Each row was made from one small tree. The marks that hang from a mark follow it in brackets, in alphabetical order. Every link used is in the known rows. Write each row's tree.
Known rows:
nikikan[pafo vupadez[netufi[nevob[nedir]]]]: -0.402  2.513  -1.330  1.966  -0.344  1.641  6.761  -1.211  -1.145  -2.629  -1.400  -1.851  -2.769  -2.276  -0.929  -4.378  2.004  -1.057  1.742  -1.620  1.548
vose[pafo[fopet nedir nikikan] vupadez[netufi]]: 1.260  0.444  -0.437  0.850  -3.205  -0.113  -1.381  1.437  3.284  1.679  0.422  2.161  -0.022  -1.000  -2.691  -0.163  3.438  0.059  0.829  -1.251  3.564
nikikan[pafo[fopet nedir netufi[nevob]] vupadez]: 5.673  3.994  -1.856  0.893  0.866  -0.273  2.983  -0.536  1.520  -1.105  -0.015  -1.034  2.189  -0.271  1.794  -2.597  3.325  -3.309  0.113  -0.635  -2.430
pafo[fopet nedir netufi[nevob]]: 1.098  0.410  -0.117  0.919  0.063  -1.759  -3.081  -0.217  2.698  -1.376  0.703  -1.476  2.771  0.527  0.451  -1.606  1.244  -2.097  -1.488  0.274  -3.081
netufi[nevob[nedir[pafo[fopet]] vose]]: 0.533  0.482  0.545  -1.082  2.473  -0.019  -1.503  -2.673  0.019  -0.863  -0.810  0.721  0.390  0.891  0.987  -3.727  -0.175  -0.536  -0.724  -1.547  -1.619
nevob[nedir vose[vupadez[netufi[pafo]]]]: -1.954  -0.384  -1.099  -0.431  2.819  1.379  0.943  -0.596  1.278  1.299  0.183  -2.079  -3.312  -0.734  -1.161  -2.927  -0.615  1.796  1.078  -0.912  3.140
vupadez[netufi[nevob[nedir nikikan vose] pafo[fopet]]]: 0.083  0.714  2.255  -0.056  4.942  1.695  -2.486  -2.911  0.886  -2.321  -2.169  -0.781  -0.901  -2.203  -0.479  -5.817  -2.439  1.490  -1.396  -3.001  1.842
netufi[nevob[vose] pafo[fopet nedir nikikan[vupadez]]]: 4.866  5.495  -1.036  -1.604  3.097  1.941  0.313  -0.011  2.128  -0.545  -0.781  3.385  1.549  1.007  0.715  -1.651  -1.012  -0.412  -1.714  -1.110  -2.016
netufi[pafo[nedir[vupadez]]]: -3.773  0.353  -1.291  -1.075  0.680  -0.854  0.485  0.859  0.257  -0.947  0.881  0.131  -2.879  0.938  -0.953  1.627  0.235  -0.559  -0.275  1.594  -5.367
netufi[nevob pafo]: -3.784  0.972  -0.569  -1.105  -0.641  0.160  1.387  -0.815  0.107  -3.287  0.130  -2.781  -2.966  0.022  -0.121  0.589  -2.666  0.611  -1.293  -0.070  -1.862
netufi[nevob[nikikan vose] pafo[fopet]]: 0.480  1.837  0.384  -2.263  4.251  1.612  -2.237  -2.090  0.488  -1.516  -0.905  -2.415  0.289  -0.671  1.320  -1.127  -2.920  2.121  -1.916  -1.616  0.408
netufi[nevob[vose[vupadez]] pafo[fopet nedir]]: 2.568  3.022  -1.946  -2.713  3.617  1.281  -1.492  -0.611  3.556  0.164  0.578  -0.377  0.732  0.406  0.933  -0.312  -0.416  0.144  -1.580  -0.725  -0.574
nedir[pafo]: -4.996  -2.249  -0.726  -0.589  -2.811  -1.767  1.005  -0.752  -1.855  -0.503  2.129  -1.150  -2.182  1.912  0.132  2.626  0.505  0.595  0.146  0.532  -1.961
vupadez[netufi[nevob]]: -6.286  -1.737  -0.103  1.979  -3.062  0.437  1.848  0.231  -0.580  -2.628  0.298  -3.233  -2.262  -1.521  -2.549  -0.547  -0.926  1.419  -0.007  1.011  3.041
vose[pafo[fopet netufi nikikan]]: 1.811  -0.630  1.447  1.225  -3.690  -1.812  -1.606  1.181  1.154  0.606  -0.274  -0.054  0.606  0.373  -0.474  -1.233  0.645  -0.545  -0.360  0.420  0.540
nevob[nedir[pafo[nikikan] vupadez] vose]: -0.018  -0.764  1.229  -0.393  2.408  -0.677  -1.114  0.557  -1.868  2.531  -1.213  4.079  -1.229  1.817  -0.121  -1.265  -0.933  -1.394  1.843  0.462  -2.420
nedir[nevob[nikikan] vupadez[netufi[pafo]]]: -2.755  -3.310  2.709  0.770  0.933  0.520  -0.835  -0.136  -2.252  -0.037  -1.577  1.419  -1.385  -1.298  -1.052  1.955  -3.227  0.084  0.705  1.321  0.614
nikikan[pafo]: -4.880  -0.011  -2.577  0.610  -2.741  0.068  3.571  -0.351  -1.417  -1.313  1.496  -5.261  -3.950  0.313  -0.142  0.959  2.319  -0.233  0.814  -0.068  -0.964
vose[pafo[fopet nikikan] vupadez[netufi[nevob[nedir]]]]: 2.389  0.354  1.456  0.940  -1.776  0.413  -0.818  0.401  2.356  0.208  -1.849  1.502  -0.159  -2.424  -1.884  -2.872  1.090  -0.290  0.733  -2.019  4.694
nevob[vose]: -5.926  -0.810  -2.807  -0.346  -1.113  0.863  1.724  0.546  -1.036  0.613  1.802  -4.368  -2.086  1.118  -1.179  0.911  0.088  2.716  0.599  1.667  1.616
pafo[fopet nikikan[vupadez[netufi[nevob]]]]: 0.438  -0.498  0.025  1.730  -1.616  1.128  2.969  1.503  -0.903  -1.232  0.200  0.707  0.985  -1.539  -0.514  0.023  0.305  1.588  -0.885  1.126  2.538
netufi[nevob]: -6.004  -0.263  -1.500  0.107  -2.543  0.079  1.614  -0.022  -0.979  -2.346  0.602  -4.219  -1.647  -0.104  -1.059  1.359  -0.562  0.760  0.000  0.716  -0.152
nedir[nevob pafo[fopet netufi] vupadez]: 3.745  -5.433  3.374  0.476  -0.088  -3.007  -2.566  0.108  -1.521  2.081  0.171  4.321  3.127  1.671  2.984  2.458  -1.135  -2.948  -0.475  3.988  -3.487

Which tree is each row?
0.354  -0.474  0.825  -1.429  2.921  -0.172  -3.313  -1.119  0.185  -0.328  -0.260  2.279  0.653  0.553  0.890  1.772  0.104  -0.978  -1.386  0.056  -5.326 : netufi[pafo[fopet nedir[nevob[nikikan] vupadez]]]
-2.085  1.828  0.560  -0.554  -1.168  0.449  0.028  0.256  0.193  -2.370  -0.561  -0.451  -2.486  0.471  -0.242  1.010  -3.660  -0.317  -1.098  -0.733  -1.715 : netufi[nevob pafo[nikikan]]
-0.678  -0.748  -1.747  0.368  -1.796  0.451  3.106  1.816  -1.764  -0.004  1.823  -0.719  0.534  0.104  0.578  2.388  1.973  1.997  -0.784  1.588  -0.399 : pafo[fopet nikikan[vupadez]]
8.006  -0.936  2.064  0.259  0.245  -0.384  -1.166  -0.321  -0.688  3.735  -0.164  5.992  4.501  3.062  3.093  0.516  -1.715  -2.121  -0.161  0.996  0.137 : nedir[nevob[vose] pafo[fopet netufi nikikan[vupadez]]]
2.678  3.493  -1.086  -0.635  -1.206  1.824  2.527  0.623  0.345  0.221  -1.611  0.966  1.259  -0.322  -0.781  -1.779  -0.136  0.994  0.380  -0.023  3.053 : netufi[nevob[vose[pafo[fopet nikikan[vupadez]]]]]
-1.119  -2.074  0.757  2.048  -0.527  -0.690  -1.987  2.777  0.302  0.494  0.733  3.253  0.480  -0.472  -1.717  0.755  2.063  -0.493  -0.618  2.300  -1.782 : pafo[fopet nedir[vupadez[netufi]] nikikan]
0.112  -3.638  3.449  0.462  1.677  -1.259  -1.912  -0.219  -1.974  -0.610  -0.905  2.730  1.291  -1.883  0.468  0.759  -1.291  0.201  -0.198  1.514  0.601 : nedir[pafo[fopet] vupadez[netufi[nevob[nikikan]]]]
-0.959  0.142  0.583  0.131  3.876  0.949  1.541  -2.437  -1.210  -1.872  -0.790  -1.433  -1.299  -2.477  -0.236  -3.579  1.070  2.137  -0.275  -2.914  -0.136 : nevob[nedir nikikan[vupadez[netufi[pafo[fopet]]]]]
0.671  2.717  -1.503  -0.407  1.283  1.462  3.121  -1.426  -1.639  -1.936  -0.737  -3.811  0.547  -1.835  1.307  0.011  1.419  0.099  0.585  -1.971  0.724 : netufi[nevob[nikikan[pafo[fopet] vupadez]]]
0.503  -0.725  -0.816  -0.182  1.958  1.639  -3.964  -1.360  1.672  2.541  0.491  0.358  2.874  0.056  -0.578  0.643  1.871  0.397  0.265  -1.506  2.919 : pafo[fopet nedir[nevob[nikikan vose[vupadez[netufi]]]]]
3.037  3.806  -1.547  -1.240  -0.535  1.255  -1.638  0.825  3.061  1.906  -0.962  1.212  1.694  0.300  -1.249  -0.714  0.814  -0.562  0.839  -1.329  2.862 : netufi[nevob[vose[pafo[fopet nedir nikikan] vupadez]]]
-0.864  -2.416  0.841  -0.303  -2.161  -1.619  -1.482  -0.059  -1.304  0.144  2.015  1.868  -0.095  1.977  1.345  2.538  0.604  0.304  -1.295  0.196  -2.389 : nedir[pafo[fopet nikikan]]
5.908  -2.604  1.943  -1.318  2.666  -0.801  -5.128  -1.831  0.187  4.635  0.061  1.554  4.648  1.802  3.419  2.092  -1.749  -1.045  0.847  -0.886  2.530 : nedir[nevob[nikikan vose[vupadez]] pafo[fopet netufi]]
3.691  0.770  0.083  0.021  3.244  0.432  -0.464  -0.176  0.057  0.532  -0.704  -2.926  4.063  -1.009  1.606  -1.505  -1.408  1.062  0.018  0.262  2.569 : pafo[fopet netufi[nevob[nikikan[vupadez] vose]]]
3.713  -0.948  0.323  0.271  -2.991  -1.649  -1.428  2.270  2.226  2.924  0.420  -0.716  1.329  -0.243  0.163  1.191  0.961  -0.329  0.887  0.504  3.118 : vose[pafo[fopet netufi nikikan] vupadez]
0.359  -3.657  1.819  -0.175  -0.517  -2.073  -1.156  1.891  -2.418  1.280  0.955  4.021  0.452  1.005  1.403  3.628  0.070  -0.414  -0.471  3.016  -3.401 : nedir[pafo[fopet nikikan] vupadez]
1.797  2.797  -0.294  -1.881  3.313  1.307  -2.294  -2.068  1.468  0.960  -2.515  -1.976  1.073  -1.644  -0.459  -3.499  0.526  0.695  1.595  -3.979  3.725 : netufi[nevob[nedir nikikan vose[pafo[fopet] vupadez]]]
-3.812  -0.627  -0.414  -0.087  0.149  -0.209  -2.384  -0.032  -1.249  0.960  -0.574  0.935  0.611  0.964  -1.463  3.261  0.942  -1.823  1.793  0.161  -3.216 : pafo[nedir[nevob[nikikan] vupadez]]
-3.011  2.153  -0.871  -0.483  -1.040  -0.226  -1.054  0.335  1.196  -0.927  1.110  0.782  -2.862  2.040  -1.183  1.152  -0.245  -0.798  -0.749  -1.430  -4.454 : netufi[pafo[nedir nikikan]]
-1.202  -0.072  -0.652  -0.173  -2.703  -0.800  3.101  0.603  -2.415  0.720  1.315  2.194  -0.862  1.970  0.430  3.195  0.207  0.062  1.056  0.140  -1.190 : nedir[pafo[nikikan[vupadez]]]
5.096  -2.747  4.026  0.844  0.620  -3.035  -3.158  1.982  -0.723  1.220  -0.799  4.699  3.004  0.625  2.364  1.455  -2.665  -2.919  -0.285  2.928  -2.699 : nedir[pafo[fopet netufi[nevob] nikikan] vupadez]
-0.869  -1.750  -0.536  1.947  -2.042  0.730  3.170  1.852  -1.368  -0.283  1.431  0.223  0.122  -1.093  -0.611  0.808  1.582  2.474  -0.831  1.635  2.169 : pafo[fopet nikikan[vupadez[netufi]]]
-3.481  -0.437  -1.533  0.569  -1.183  0.833  6.281  0.453  -1.185  -1.785  1.215  -1.731  -3.199  -1.224  -1.282  0.102  -0.227  2.761  -0.106  1.405  1.556 : nikikan[vupadez[netufi[pafo]]]
-0.225  1.012  -0.392  1.610  -1.710  -0.870  1.653  -0.266  0.256  -1.432  -0.211  -4.585  -1.383  -0.102  0.723  -1.246  -0.364  -2.583  0.809  -0.101  -0.392 : nikikan[pafo[netufi[nevob]]]
-1.906  0.474  -1.743  -0.525  -4.662  -0.161  1.342  2.119  0.646  2.199  0.370  -1.270  -1.917  0.088  -1.909  3.031  1.040  0.698  2.389  -0.408  3.518 : vose[pafo[nikikan] vupadez]
